Each row comes from the steps of one path. Every step used is in the known rows, and no mark comes twice. Write the path behind each row, first mark first.
(in the rows, 128 means zero)
Known rows:
batelim, leba: [106 123 109  83 110 107 142 134 136  88  90 146 138  95 149 189 146  77
 103 139 134 143 120 137 109 146 126 168 140 131 117 148]
disab, kivapo, sirud, batelim, leba, puno: [110 149 145 128 120 102 159 100 112  98 138 161 152 120 156 119 121 119
 105 173 162 140 161 154 149 104 141 139 218  96 106 161]
batelim, disab, kivapo, leba, puno: [ 64 152 140 130 136 101 151 134 101 126 145 117 180  63 146 120  79 122
  82 125 135 135 200 154 143  87 147 110 163 131 109 142]
puno, leba, kivapo: [ 78 127 134 136 101 113 131 136 118  84  83  76 110  68 132 195 128 153
  95 162 124 149 168 163 120 111  72 146 111 109 134 176]
leba, batelim, sirud, kivapo: [109 116  98 135  94 113 157 177 100 119  92 161 128 122 101 178 147 166
 119 115 125 175 146 148 110 146 104  94 189 128 136  99]
zopagi, fadeb, kivapo, disab, batelim: [ 99 152  67 107  79 101 146 158 128 150 174  95 175  85 148 108 166 120
  96  86 158 162 151 110 126 140  99 114 168 131 120 132]
batelim, disab, kivapo, fadeb, zopagi: [ 71 142  76 129 108 112 191 125 101  86 113 144 171  26 184 123 162 115
  73 128 110 115 153  95 101 128 126 132 165 146 158 103]
disab, kivapo: [ 87 136  87 105 107 131 147 115 118 120 143 166 146  81 180 156 131 116
  89 160 118 169 170 114 118 142 151 127 151 145 137 183]
naso, likor, fadeb, kivapo: [131 112  64 137 143  93 162 121 131 115  80 143  76  86 133 150 154  88
  77 121 122 160 140  26 101  89 121 118 161 121 135 143]
fadeb, likor, naso, puno, leba, batelim: [155 132 165 166 133 109 166 155 112 116  87  96 118 102 116 122  80 154
 155 124 139 149 135 158 134 228  94 141 132 108 124 174]
puno, leba, batelim, disab: [111 144 121 136 126  98 163 175  84  81 104 109 132  77 146 108 135 133
 126 106 123 149 161 158 162 198  79 155 126 141  93 141]
likor, naso, puno, leba, batelim, sirud, kivapo: [116 118 150 150  95  90 160 161  99 104  74 142 117 116 107 164  89 188
 118 121 127 157 154 166 111 174  90 104 175 107 142  91]
kivapo, sirud, batelim, leba, puno: [112 142 135 123 130  92 156 117 112 109 120 147 145 130 140 137 128 116
 116 158 169 135 144 164 139 106 123 138 219  89 104 154]
puno, leba, batelim, sirud: [122 103 136 147 124 105 169 171  99 111 108 110 141  99  64 150 146 149
 116 136 137 146 122 166 157 191  89 110 179  99 111 136]
naso, puno, leba, kivapo, sirud, batelim: [110 143 105 146 119 110 133  87 107 123  76 119 133 125 149 163 121 178
 120 207 178 161 141 195 148 182 111 137 180  53 134 171]
zopagi, fadeb, kivapo, sirud: [ 99 127  69 115  97 109 167 117 116 172 102 146 158 122 132 165 138 118
  66 124 170 159 136 117 139 133 120 118 250  84 155  93]
puno, leba, kivapo, disab: [ 90 134 118  85  88 110  85 146 123 115 104  52 100  66 113 144 145 151
  99 136 169 146 183 191 128 122  72 136  88 126 130 140]
zopagi, fadeb, likor: [144 137  45 100 134 171 154 118 119 147 101 134 144 124 135 192 144 134
 167 111 120 156 135 120  84 148 137 115 184 130 152 167]
naso, puno: [ 99 127  97 106 156 100 149 128 110 138  67 146 124 114 152 189 102 112
 118 138 136 175 157 171 102 196 139 120 161  96 143 166]
fadeb, kivapo: [ 87 127  53 121 112  98 155 136 115 120  90 117 119  57 127 152 139 102
  77 136 130 179 139  71 123 123 106 119 165 123 144 162]
puno, leba, batelim, disab, kivapo: [106 154 131 137 107 120 165 138  93  71 142 141 148  65 178  90 123 134
 102 137 111 159 190 136 164 186 119 150 130 152 105 162]
leba, batelim, sirud, kivapo, disab: [114 126  92  87  87 110 107 179 109 142 111 119 112 108  89 129 162 159
 118  98 169 165 167 179 119 150  97  94 152 140 130  76]
puno, leba, batelim, sirud, kivapo, fadeb, likor, naso: [147 133 135 142 100 138 176 151 116 116 109 111 112  96 108 154  74 166
 150 104 117 123 123  92  80 149  96 116 157 133 165  92]
sirud, batelim, disab, kivapo: [ 92 168  71 112 115 129 153  92  89  83 143 161 153  72 204 107 135 136
 112 174 112 170 185 118 137 167 146 134 142 141 117 187]
leba, kivapo, disab, batelim: [ 81 153 109 103  87 115 138 176 124 134 172  72 143  87 152 145 159 121
 106 103 160 166 161 156 104 139  94 125 112 126 117 151]
likor, fadeb, kivapo, disab: [127 134  57  87  95 104 105 131 130 145 119  83  84  72 111 109 189  97
  80 106 171 153 167  81 121 120 106 116 147 128 125 101]
zopagi, fadeb, likor, naso, puno: [130 142 120 113 148 126 169 100 115 153  81 121 125 121 151 182  53 139
 153 112 127 154 152 139  61 194 138 112 171  95 167 154]
disab, kivapo, fadeb, likor, naso, puno, leba, batelim: [162 139 174 180 120 122 168 130 120 106 111 116 138  87 133  99  74 153
 147 128 125 139 156 129 140 218 117 144 147 121 139 155]
zopagi, fadeb, likor, naso: [127 143  98 103 117 146 169 114 123 161 122 108 132 111 146 182  85 141
 156 104 120 137 126  93  57 140 118 115 164 130 163 156]
puno, leba, kivapo, sirud, batelim: [105 141  91 139 102 116 130  98 111 125  98 116 136 119 146 162 142 175
 116 206 174 154 131 175 150 157 100 139 175  72 132 172]
batelim, sirud, kivapo, fadeb: [104 118  67 114  95 121 145 146 115 122  95 177 146 109 127 196 141 141
 107 112 105 140 152 104  90 102 123 100 208 138 169  53]
leba, batelim, disab, kivapo, fadeb, likor, naso, puno: [143 162 156 142 146 132 190 109  99 110 105 124 124  89 163 120  41 123
 148 104 115 156 177 112  83 218 150 125 148 115 159 127]
sirud, batelim: [110 142  35 120 122 112 126 105 112 139 109 142 147 106 157 152 162 152
 147 187 140 168 121 131 127 163 119 122 163 117 123 217]
puno, leba, kivapo, disab, batelim: [ 85 149 122 108  84 107 127 180 125 116 163  64 140  81 151 138 152 138
 101 114 160 149 160 169 125 142  77 137 103 125 110 151]

Which path is each row?
[137 155  60 102 137 183 167 119 105  94 124 151 126  83 162 152 120 103
 142 117 102 148 164  80  91 150 161 130 148 155 157 127]	batelim, disab, kivapo, fadeb, likor
[ 77 121  62 128 114 103 180 144 118 123  90 131 166  49 155 160 176 116
  86 125 124 113 116 103  89 121 111 125 175 134 164 113]	kivapo, fadeb, zopagi
[ 98 130 148 111 133  90 157 146 116  96 115 137 134 104 135 157 122  92
 106 125 138 137 158 149 118  85 116 138 186 117 106 151]	batelim, leba, puno
[170 124  95 146 132 156 163 148 108  94  66 145 112 115  99 166 107 157
 162 113 117 146 145 131 103 180 128 113 175 118 162  87]	naso, puno, leba, batelim, sirud, kivapo, fadeb, likor
[ 94 135 138 110 142  88 159 121 114 150  82 124 116 107 160 181  57 123
 119 127 133 158 150 147  77 191 126 118 150  96 155 156]	likor, naso, puno
[ 85 120  94 112 123 113 188 177  98 127 154 129 160 111 114 188 152 117
  99 119 131 159 113 139 110 167 116  96 187  99 120 134]	disab, batelim, sirud
[ 99 134 158 151 102 108 147 108 130 101  85  91 133  70 142 179  79 145
 104 137 109 123 174 121  95 118  95 140 146 105 172 113]	likor, naso, puno, leba, kivapo, fadeb
[ 82 126  67 136  95 102 135 108 142 167  93  92 217  47 109 158 112 127
  71 123 138 144 139 104 136 109 134 114 176 117 142 127]	zopagi, fadeb, kivapo, leba
[ 98 147 156 104 118  85 153 169 122 103 163 115 147 105 143 120 134  92
 107 101 161 134 162 160 126  97 110 137 171 123  91 139]	kivapo, disab, batelim, leba, puno
[112 131 137 164 104 119 150 147 134 159 141 114 203  67 124 118 116 127
 107 132 143 159 146 140 155 177 148 129 138 141 113 164]	disab, kivapo, leba, batelim
[128 142 121 116 154 126 169 110 116 143  80 123 110 107 149 180  48 119
 148 115 124 147 145 118  59 192 143 118 153 103 174 134]	kivapo, fadeb, likor, naso, puno
[ 85 125  77 116  91 112 167 183 102 113 122 167 138 123 140 200 145 157
 101 113 120 169 141 139  92 131 108  95 182 125 134  97]	disab, batelim, sirud, kivapo
[ 86 114  69 102 100 115 146 163  99 114  84 170 116 119 119 210 142 159
 102 127 121 167 150 147  90 121 111  93 183 125 148  94]	batelim, sirud, kivapo
[109 151 146 124  99  83 161 142 126 101 160 108 170  94 135  99 137 101
  96  93 153 138 175 127 136  77 105 129 211 115 101 126]	zopagi, fadeb, kivapo, disab, batelim, leba, puno
[125 151 131 151 116 118 162 113 106  80 121 156 167  71 173  97 103 125
 108 124 100 137 198 116 149 182 137 145 166 139 137 105]	naso, puno, leba, batelim, disab, kivapo, fadeb
[119 123  75 121 105 110 167 127 120 159 106 138 100 123 134 169 164  87
  54 129 175 151 130  79 129 134 126 128 224  79 137  78]	likor, fadeb, kivapo, sirud
[160 151  94 137 129 173 168 133 106  77 124 135 131  78 146 115 117 126
 150 118 105 139 161  94 126 174 138 143 139 153 143 133]	puno, leba, batelim, disab, kivapo, fadeb, likor
[ 70 131 126 129 141  91 142 153 117 163 123 103 173  82 115 158  92 124
  98 122 149 133 163 163 130  80 130 104 174 118 115 148]	kivapo, leba, puno
[ 86 138 106  78  98 121  97 143 121 138 113  62 101  72 116 155 155 128
 107 121 167 166 184 173 101 118  94 121 103 129 138 136]	leba, kivapo, disab
[141 114 121 180 131  92 160 150 145 154  97 103 154  71  92 113 126 109
 101 105 144 152 127  82 143 137 129 123 141 126 111 138]	naso, likor, fadeb, kivapo, leba, batelim
[ 69 132 118 133 120  88 133 160 116 152 110 127 164  93 127 165  88 149
  98 118 144 139 177 164 120  59 124 100 178 130 123 120]	sirud, kivapo, leba, puno
[122 118  91 144  93 121 157 158 115 124 103 170 154 111 110 170 145 146
 120 102 109 149 150 105 105 123 116 101 212 138 159  59]	leba, batelim, sirud, kivapo, fadeb
[115 110 111 143  89 105 149 178 100 100  84 153 124 113 100 169 141 182
 115 125 125 161 148 161 132 150  86 107 177 126 129  98]	puno, leba, batelim, sirud, kivapo
[103 120 114 116 139  87 129 136 112 102  59 129 121  98 148 173  98 146
 106 159 137 140 153 191 142 196 102 145 137  99 129 168]	naso, puno, leba
[103 136 119 102  98 104 170 161 140  85 137 144 167 100 174 177 151  72
 100 119 134 142 109 130 109 160 122 171 142 128 102 153]	disab, batelim, leba
[ 78 128 122 110 108 128 156 140 112 152 100 117 117 124 138 211 130 120
  79 143 172 163 148 174 110 133 115 132 182  80 151 113]	leba, kivapo, sirud
[139 123 148 166 131  89 151 160 114 117  83 116 136 102 120 125 116 147
 134 133 140 156 146 180 162 224  94 143 148 108 111 177]	naso, puno, leba, batelim
[ 92 148  78  84 100 105 136 188 125 155 177 105 151 103 161 133 163 112
 111  97 167 158 138 151 116 163 105 123 128 139 109 145]	kivapo, disab, batelim
[110 156 144 144 124 114 164 125  90  69 123 144 144  71 180  89 102 136
 105 137 114 163 205 154 160 211 130 147 133 132 110 160]	naso, puno, leba, batelim, disab, kivapo
[ 88 166  81 114 124 121 155 112  79  99 101 118 130 104 169 143 139 144
 119 156 152 165 161 162 132 167 110 139 161  95 119 138]	leba, kivapo, sirud, batelim, disab
[110 144 129 127 131  90 148 116 114  93 120 138 145 108 139 132 133 119
 130 158 143 140 150 146 133  96 118 135 194 108  99 185]	sirud, batelim, leba, puno
[145 105  81 110 164 105 152 131 136 137  93 172  76 137 157 187 164  94
 112 114 123 136 137  77  78  98 137 124 145 132 122 147]	naso, likor, fadeb
[129 132 130 123 130 108 147 109 118 116  69 109 128 105 148 166  60 169
 136 137 128 124 149 164 112 188 100 138 150  97 149 158]	zopagi, fadeb, likor, naso, puno, leba
[113 145 148  91 109 123 105 128 120 113  88  35  77  70 111 141  89 158
 125 127 171 143 184 188  98 154  86 132  77 107 149 136]	fadeb, likor, naso, puno, leba, kivapo, disab
[ 89 132 100  95 107 130 158 126 112 158 139 181 142 129 174 172 124 112
  67 156 169 157 149 153 135 159 156 132 198 106 145 120]	disab, kivapo, sirud
[137 123 139 149 108 118 169 161  97  97  67 135 100 120  98 167  83 190
 139 117 127 158 147 160  99 182  98 101 167 107 148  97]	fadeb, likor, naso, puno, leba, batelim, sirud, kivapo
[ 75 114  64 132  97 104 180 153 105 105  74 152 155  59 135 174 173 147
  81 122 118 118 126 112  79 105 106 105 196 128 174  65]	batelim, sirud, kivapo, fadeb, zopagi
[127 153 120 144 121 129 148  81 108 123  81  99 113 122 146 159  85 184
 142 197 175 153 129 175 120 187 111 135 165  55 150 171]	fadeb, likor, naso, puno, leba, kivapo, sirud, batelim
[128 153 173 134 129 129 189 111 128  96  97  98 125  98 159 181  48 109
 137 111 123 144 147 117  51 180 137 142 136  90 163 130]	disab, batelim, leba, kivapo, fadeb, likor, naso, puno
[131 170  93 117 117 155 171  93 108 111 142 122 127  76 176 126  74 138
 156 131 106 133 145  60  74 154 136 127 139 143 161 144]	sirud, batelim, disab, kivapo, fadeb, likor, naso
[104 114 114 172 103  87 188 153 105  86  54 139 160  60 123 138 150 170
  92 125 125 113 135 146 112 156  94 116 192 110 163  66]	naso, puno, leba, batelim, sirud, kivapo, fadeb, zopagi
[ 76 130  75 133 104 114 183 122 116 109 115 147 175  36 175 138 167 119
  74 142 116 119 139  92  98 119 131 127 172 142 166 122]	disab, kivapo, fadeb, zopagi
[116 152 106 138 105 133 170 124 108 102 150 160 173  71 173 107 132 107
 110 110  99 147 187  83 130 149 143 135 173 159 139 108]	leba, batelim, disab, kivapo, fadeb
[165 154 108 142 142 166 172 119 103  75 104 137 128  82 148 117  96 126
 154 119 108 146 173 114 123 203 149 140 145 134 147 130]	naso, puno, leba, batelim, disab, kivapo, fadeb, likor
[ 69 131 115 146 132  81 149 142 117 147 114  88 167  56 101 135  87 118
  74 124 149 145 165 123 141  65 122  99 183 111 121 144]	fadeb, kivapo, leba, puno
